What can hang from each mark:
j552: j17
j510: j17 j853
j853: j424 j510
j655: j17
j649: j17
j424: j842 j853
j17: j77 j510 j552 j649 j655

Every row comes from one small tree of marks. The marks that hang from a mark follow it in brackets, in the order of their numbers. Every link used is in the known rows. Which tree was each row made from?
Known rows:
j655{j17{j77 j510{j853} j552}}: [-.15,-.09,-.06,-.27,.07,-.46,.20,-.03,-.19,-.01,.01,.17,.05,.03,.20,-.27,.08,.04,-.36,.16,-.08]
j552{j17{j77 j655}}: [.20,-.22,-.04,-.22,-.25,-.08,.20,-.01,.02,-.18,.18,-.12,-.07,-.03,.06,-.26,.44,.00,.17,-.09,-.12]
j424{j842 j853{j510{j17{j77 j552 j649}}}}: [.17,.04,-.34,-.20,.05,.30,.12,.04,.06,-.22,-.03,.18,-.15,.15,.36,.15,.36,-.22,.00,-.05,-.07]
j853{j424}: [.06,-.01,.09,-.10,-.32,.05,.09,-.06,-.23,-.03,.16,.15,-.17,-.27,.34,-.16,-.11,-.21,-.35,-.23,-.06]
j424{j842 j853{j510{j17{j655}}}}: [.29,-.23,-.07,-.07,-.16,.17,-.05,-.04,-.06,-.04,.06,.26,-.35,-.18,.37,.08,-.04,-.26,-.01,-.12,-.03]
j649{j17{j77 j510 j552}}: [-.13,.13,-.12,-.23,.01,-.25,.25,.00,-.11,-.23,.10,.07,.16,.13,.21,-.26,.34,.12,-.30,-.09,-.19]
j655{j17{j77 j510{j853} j552 j649}}: [-.14,-.02,-.21,-.34,.09,-.30,.14,-.01,-.22,-.08,.03,.09,.06,.09,.18,-.24,.34,.03,-.12,.12,-.17]
j853{j424 j510{j17{j77}}}: [.32,-.10,-.08,-.17,-.06,-.02,.21,-.01,.04,-.01,.10,.20,-.04,.01,.37,-.12,.12,-.24,-.14,-.05,-.01]
j649{j17{j77 j510{j853{j424}} j552 j655}}: [-.38,.11,-.34,-.11,-.03,-.19,.05,.04,-.24,-.14,.09,.17,.11,-.16,.27,-.29,.13,.03,-.27,.26,-.13]
j649{j17{j77 j510 j655}}: [.05,-.04,-.13,-.17,-.17,-.25,.17,.00,-.08,-.18,.20,-.02,.06,-.04,.14,-.33,.33,.10,-.01,-.03,-.21]
j510{j17 j853{j424{j842}}}: [-.10,-.06,-.02,-.16,-.30,.13,.06,-.09,-.23,.01,.08,.23,-.16,-.32,.42,.01,-.23,-.45,-.48,-.03,.06]
j853{j424{j842} j510{j17{j552 j655}}}: [-.04,-.17,-.21,-.08,-.02,.17,.01,.02,-.15,-.05,.04,.24,-.27,-.14,.37,.01,.03,-.16,-.18,-.13,-.09]
j552{j17{j510}}: [.05,-.10,.18,-.23,-.10,-.27,.19,-.09,-.24,-.18,.17,.04,-.05,.03,.30,-.18,.22,-.12,-.27,-.22,-.10]
j649{j17{j77 j510{j853} j655}}: [-.02,.00,-.11,-.21,-.17,-.28,.05,-.03,-.18,-.08,.17,.08,.14,-.14,.20,-.35,.16,-.03,-.09,.18,-.13]
j649{j17{j77 j510 j552 j655}}: [-.15,-.01,-.23,-.18,-.01,-.26,.18,.04,-.10,-.23,.13,.03,.10,.06,.11,-.30,.42,.21,-.07,-.05,-.24]
j853{j424{j842} j510}: [.16,.11,.06,-.03,-.26,.21,.00,-.01,-.22,-.02,.09,.17,-.30,-.28,.57,-.06,-.30,-.35,-.47,-.07,-.01]
j655{j17{j77 j510 j552 j649}}: [-.06,-.04,-.23,-.31,.10,-.26,.25,.02,-.11,-.18,.07,-.03,-.01,.19,.11,-.21,.52,.18,-.03,-.10,-.26]
j655{j17{j552}}: [.03,-.16,.03,-.28,-.07,-.14,.13,-.10,-.21,.02,.06,.10,-.18,-.01,.12,-.18,.12,.13,-.19,-.36,-.17]
j424{j842 j853}: [.08,.05,.07,-.04,-.41,.21,.02,-.06,-.15,-.13,.08,.14,-.32,-.30,.38,.04,-.23,-.30,-.41,-.16,.00]
j655{j17{j552 j649}}: [.06,-.07,-.13,-.35,-.04,.03,.09,-.08,-.24,-.05,.07,.02,-.18,.05,.08,-.14,.39,.13,.06,-.39,-.27]

Write each row's tree:
[-.07,-.10,-.25,-.20,.01,-.20,.17,.08,-.13,-.25,.13,.02,.05,.07,.09,-.23,.57,.08,.10,-.03,-.26] | j17{j77 j510 j552 j649 j655}
[.01,-.18,-.06,-.32,-.03,-.19,.24,-.08,-.05,.00,.02,.24,.15,.06,.14,-.13,.22,-.17,-.19,-.03,-.01] | j510{j17{j77 j552} j853}
[-.42,.25,-.30,-.11,-.08,.04,.11,.08,-.25,-.23,.02,.12,-.01,-.14,.43,-.09,.08,-.28,-.51,.31,-.06] | j17{j77 j510{j853{j424{j842}}} j552 j649}
[-.25,.07,-.38,-.23,-.10,.24,.17,.02,-.11,-.16,.01,.12,-.01,-.06,.29,.01,.25,-.30,-.24,.09,-.05] | j510{j17{j77 j552 j649} j853{j424{j842}}}
[.01,-.11,-.18,-.28,-.07,-.19,.09,.00,-.17,-.21,.17,-.04,.08,.01,.17,-.27,.54,-.12,.19,.19,-.15] | j552{j17{j77 j510{j853} j649 j655}}
[.30,.07,.10,-.03,-.25,.22,-.06,-.04,-.15,-.05,.05,.24,-.35,-.23,.53,.04,-.29,-.35,-.36,-.07,.02] | j424{j842 j853{j510}}
[.25,.01,-.10,-.33,-.20,.10,.24,-.04,-.03,-.26,.18,-.17,.00,.13,.12,-.18,.63,-.10,.17,-.20,-.16] | j552{j17{j77 j649}}
[.19,-.30,-.10,-.33,-.17,.01,-.03,-.10,-.23,.04,.15,.16,-.02,-.13,.08,-.13,.36,-.22,.29,-.20,-.15] | j510{j17{j649 j655} j853}
[.17,-.04,-.02,-.12,-.15,.18,.08,-.04,-.13,-.02,.08,.21,-.25,-.16,.50,.03,-.13,-.36,-.36,-.16,.00] | j853{j424{j842} j510{j17}}
[-.12,.13,-.20,-.22,-.08,-.07,.14,.00,-.22,-.23,.14,.02,.08,-.03,.38,-.19,.33,-.26,-.18,.23,-.05] | j552{j17{j77 j510{j853{j424}} j649}}
[.01,-.24,-.31,-.34,-.01,-.04,.13,-.02,-.07,-.07,.06,.13,.11,.06,.00,-.15,.58,-.09,.29,-.04,-.16] | j510{j17{j77 j552 j649 j655} j853}
[.26,-.19,-.40,-.21,.12,.13,.04,.04,.05,-.13,.02,.23,-.07,.15,.16,.00,.56,-.05,.39,-.06,-.16] | j424{j853{j510{j17{j77 j552 j649 j655}}}}
[.09,-.27,-.32,-.31,-.01,.01,.21,.01,.03,-.18,.10,.03,.04,.15,-.07,-.12,.75,.05,.36,-.24,-.25] | j510{j17{j77 j552 j649 j655}}
[-.21,.05,-.14,-.11,-.19,-.14,-.08,-.05,-.41,-.03,.17,.20,-.02,-.34,.36,-.28,-.09,-.11,-.27,.09,-.12] | j649{j17{j510{j853{j424}} j655}}
[-.46,.05,-.13,-.12,-.06,-.14,.05,-.03,-.39,-.03,-.01,.21,-.23,-.26,.45,-.08,-.30,-.12,-.71,.15,-.04] | j655{j17{j510{j853{j424{j842}}} j552}}
[-.02,-.02,-.12,-.12,.01,.17,.10,-.02,-.16,-.06,.00,.27,-.22,-.05,.47,.05,-.04,-.25,-.42,-.17,-.02] | j853{j424{j842} j510{j17{j552}}}
[-.08,-.03,-.13,-.15,-.30,.09,.19,-.02,-.05,-.05,.07,.14,-.07,-.23,.36,-.05,-.11,-.40,-.42,.14,.08] | j510{j17{j77} j853{j424{j842}}}
[-.30,.07,-.33,-.25,.07,-.18,.13,.02,-.25,-.09,.03,.12,-.02,-.02,.28,-.21,.22,-.02,-.25,.21,-.14] | j655{j17{j77 j510{j853{j424}} j552 j649}}
[.45,-.13,-.03,-.18,-.04,-.02,.15,-.04,.11,-.04,.05,.27,-.08,.07,.34,-.01,.12,-.24,-.02,-.05,.02] | j424{j853{j510{j17{j77}}}}
[.13,-.14,-.33,-.15,.04,.33,-.07,.01,-.11,-.14,.01,.24,-.30,-.01,.30,.14,.31,-.16,.17,-.18,-.15] | j424{j842 j853{j510{j17{j552 j649 j655}}}}
[.08,-.13,-.19,-.25,-.08,-.15,.19,.03,-.08,-.32,.21,-.16,.01,.10,.10,-.24,.71,.01,.26,-.02,-.23] | j552{j17{j77 j510 j649 j655}}
[-.13,-.21,.01,-.12,-.03,-.33,.09,-.01,-.26,-.12,.12,.18,-.07,-.08,.17,-.21,.17,.05,-.21,-.17,-.20] | j17{j510 j552 j655}
[-.16,-.11,-.12,-.22,.01,-.20,-.06,-.03,-.40,-.08,.09,.22,.02,-.11,.20,-.21,.27,-.10,-.03,.00,-.20] | j17{j510{j853} j552 j649 j655}
[.13,-.06,-.13,-.30,-.06,-.25,.24,.00,-.10,-.14,.15,-.09,-.06,.09,.14,-.25,.44,.07,.03,-.08,-.23] | j655{j17{j77 j510 j649}}
[-.17,-.19,-.32,-.24,-.03,.11,-.03,-.05,-.30,-.02,.07,.26,-.04,-.15,.16,-.07,.33,-.16,.10,-.11,-.14] | j510{j17{j552 j649 j655} j853{j424}}
[.35,-.12,-.34,-.15,-.12,.31,.03,.05,.09,-.17,.07,.08,-.24,-.03,.28,.08,.35,-.24,.28,.02,-.09] | j424{j842 j853{j510{j17{j77 j649 j655}}}}
